Each row was made from one walk, in order. Every step used is in the known rows, and no mark comes twice. Write each row's walk.
In the rows, zero is written as 128.
Known rows:
fifon, lipod, duro: 122 141 142 128 165 136 117 123 126 131 127 115 110 145 141 146 140 134  72 148 110 145 105 117
duro, lipod, fifon, rogu:  89 107 151 136  99 103 138 124  98 159 128  77 110 140 111  99 133 101 143  89 131 106 163 101
duro, lipod, fifon: 103 110 166 139 133 108 154 147 109 165 115  95 110 131 127 111 135  90 157 116 140 124 150 113
zofoz, lipod, fifon, rogu, zoza:  98 144 134 147  81  89 100  82 115 144 128  57 145 118 102 101 142 100 166 121 122 147 147 113
zoza, rogu: 106 137 127 125 133 120 119 126 136 132 131 113 180 116 127 126 137 121 157 111 134 132 130 137
tosini, zoza, rogu: 113 151 150 159 133 121 105 119 136 125 133  75 159 103 106 114 132 118 142 146 148 113 133 131
duro, lipod, fifon, rogu, zofoz:  72 108 167 128 117 131 133 137 123 135 160 105 113 163 141  87 139 107 128  96 154 109 172 118
zatup, rogu, fifon, lipod: 104 147 115  92 166 122 134  98 164 125 134 103 166 131 124 116 129 149  75 115 102 130 108 100
zoza, lipod: 144 111 145 127 172 106 161 121 134 130 125 110 113 132 103 151 117 110 134 127 126 151 123 113
fifon, rogu: 112 123 115 125  94 120 111 106 119 119 138 112 132 134 111 116 125 137 113  99 123 108 140 117
fifon, rogu, zofoz:  95 124 129 117 115 151 105 117 142  97 173 140 133 156 145 104 135 146  98 109 144 113 149 133
zoza, lipod, fifon, rogu, zofoz:  93 109 160 129 160 106 141 115 152 123 164  91 117 167 118  98 140 123 116 104 137 123 161 109
zofoz, lipod: 125 140 137 120 117 130 110 108 134 132 126  95 137 123 120 128 134 106 141 150 139 157 130 140
zatup, rogu, fifon, lipod, duro:  96 156 125 100 156 122 117 114 156 120 129 103 119 139 144 125 130 150  61 127  90 157  97 109
tosini, zofoz, lipod: 107 117 165 133 133 125  99  97 140 125 126  82 172 114 139 144 115 105 152 134 150 181 121 157
rogu, fifon:  99 121 120 116 106 120 132 107 153 122 121 118 112 108 125 116 119 115 128  99 106 131 109 134
lipod, fifon: 108 127 138 140 132 106 131 136 136 149 124 102 126 135 131 105 143 120 140 116 126 119 144 115
rogu, zofoz, lipod, duro:  99 149 165 126 128 158  88 136 148 102 149 120  94 159 174 123 145 114 112 171 152 186 129 162
tosini, fifon: 150 142 138 125 100 114 148 113 149 122 130 112 137 123 108 138 132 107 114 125 147 148 110 120
tosini, fifon, rogu: 134 135 123 121  67 107 134  91 141 114 142  98 132 130  92 126 129 121 100  95 143 129 125 106
fifon, rogu, zofoz, lipod, duro:  85 145 150 124  91 154  67 112 138  96 165 106  93 162 155 110 144 124  97 145 146 168 143 153

Which walk is each row?
 92 138 139 115 101 152  89  94 146 100 166 107 139 153 136 103 140 123 111 131 155 145 155 144 | fifon, rogu, zofoz, lipod
 92 123 127 138  96 100 113 112 128 141 135  84 133 142 112  92 141 133 124  90 119  96 159 106 | lipod, fifon, rogu
133 137 144 133 184  69 162 125 130 149 128  86 148 136 108 121 122 127 159 129 117 166 132  83 | zatup, rogu, zoza, lipod, fifon
138 113 129 136 130  90 148  88 110 121 130  99 128 122  83 146 110 112 143 109 107 153 121 100 | fifon, rogu, zoza, lipod
 96 123 182 161 163 111 128 109 150 120 167  53  95 153  98  87 135 123 103 138 146 105 167 101 | tosini, zoza, lipod, fifon, rogu, zofoz
 83 139 123 105 152 119 132  91 171 133 126  87 194 103 113 124 140 112 115  98 101 127  98 125 | zoza, rogu, fifon, lipod
123 131 110 137  91 114 117  95 109 122 135 120 145 117 104 123 118 128 139 108 115 127 126 113 | fifon, rogu, zoza
 98 114 147 147  94  93 146 114  84 159 125  84 124 120 107 109 123  92 169  94 124 122 148  99 | duro, lipod, fifon, rogu, zoza
 73 168 189 162 144 127  86 116 170 129 155  40 166 129 131  77 162  95 155 168 173 135 162 144 | tosini, zoza, rogu, zofoz, lipod, fifon
123 109 158 140 173  88 160 127 136 153 121  82 109 139 106 124 134 104 143 116 122 141 140 103 | zoza, lipod, fifon
116 149 150 132 105 129  90 125 123 126 118  95  84 135 142 136 137 105 124 161 132 182 121 147 | zofoz, lipod, duro
 90 141 142 120 147 148 115 138 160 106 162 142 182 142 158 112 145 125 143 117 155 137 136 150 | zoza, rogu, zofoz
101 129 126 151  91  90 120 103 111 142 129  90 143 124 108  99 133 121 153 100 111 112 141  99 | lipod, fifon, rogu, zoza
130 119 136 142 120  92 130 103 102 122 127 101  80 130 104 153 111 117 127 120  98 175 110 106 | fifon, rogu, zoza, lipod, duro
 88 162 156 113 155 129 100 135 168 124 164  93 162 171 162  81 154 136 128 150 162 158 166 127 | zatup, rogu, zofoz, lipod, fifon
108 103 145 136 141  78 145 104 129 145 135  65 116 146  89 113 130 117 127  93 115 119 151  94 | zoza, lipod, fifon, rogu
 90 142 167 129 142 135 106 127 162 129 150  93 135 154 154  90 159 103 138 153 157 151 158 144 | rogu, zofoz, lipod, fifon
135 118 153 152 168  76 167 115 125 154 115  89 119 123 103 128 127  96 170 131 113 161 123  98 | rogu, zoza, lipod, fifon
 89 136 139 134  87 101  94  93 129 145 131  50 137 136 105  90 148 106 137 112 131 128 163 118 | zofoz, lipod, fifon, rogu
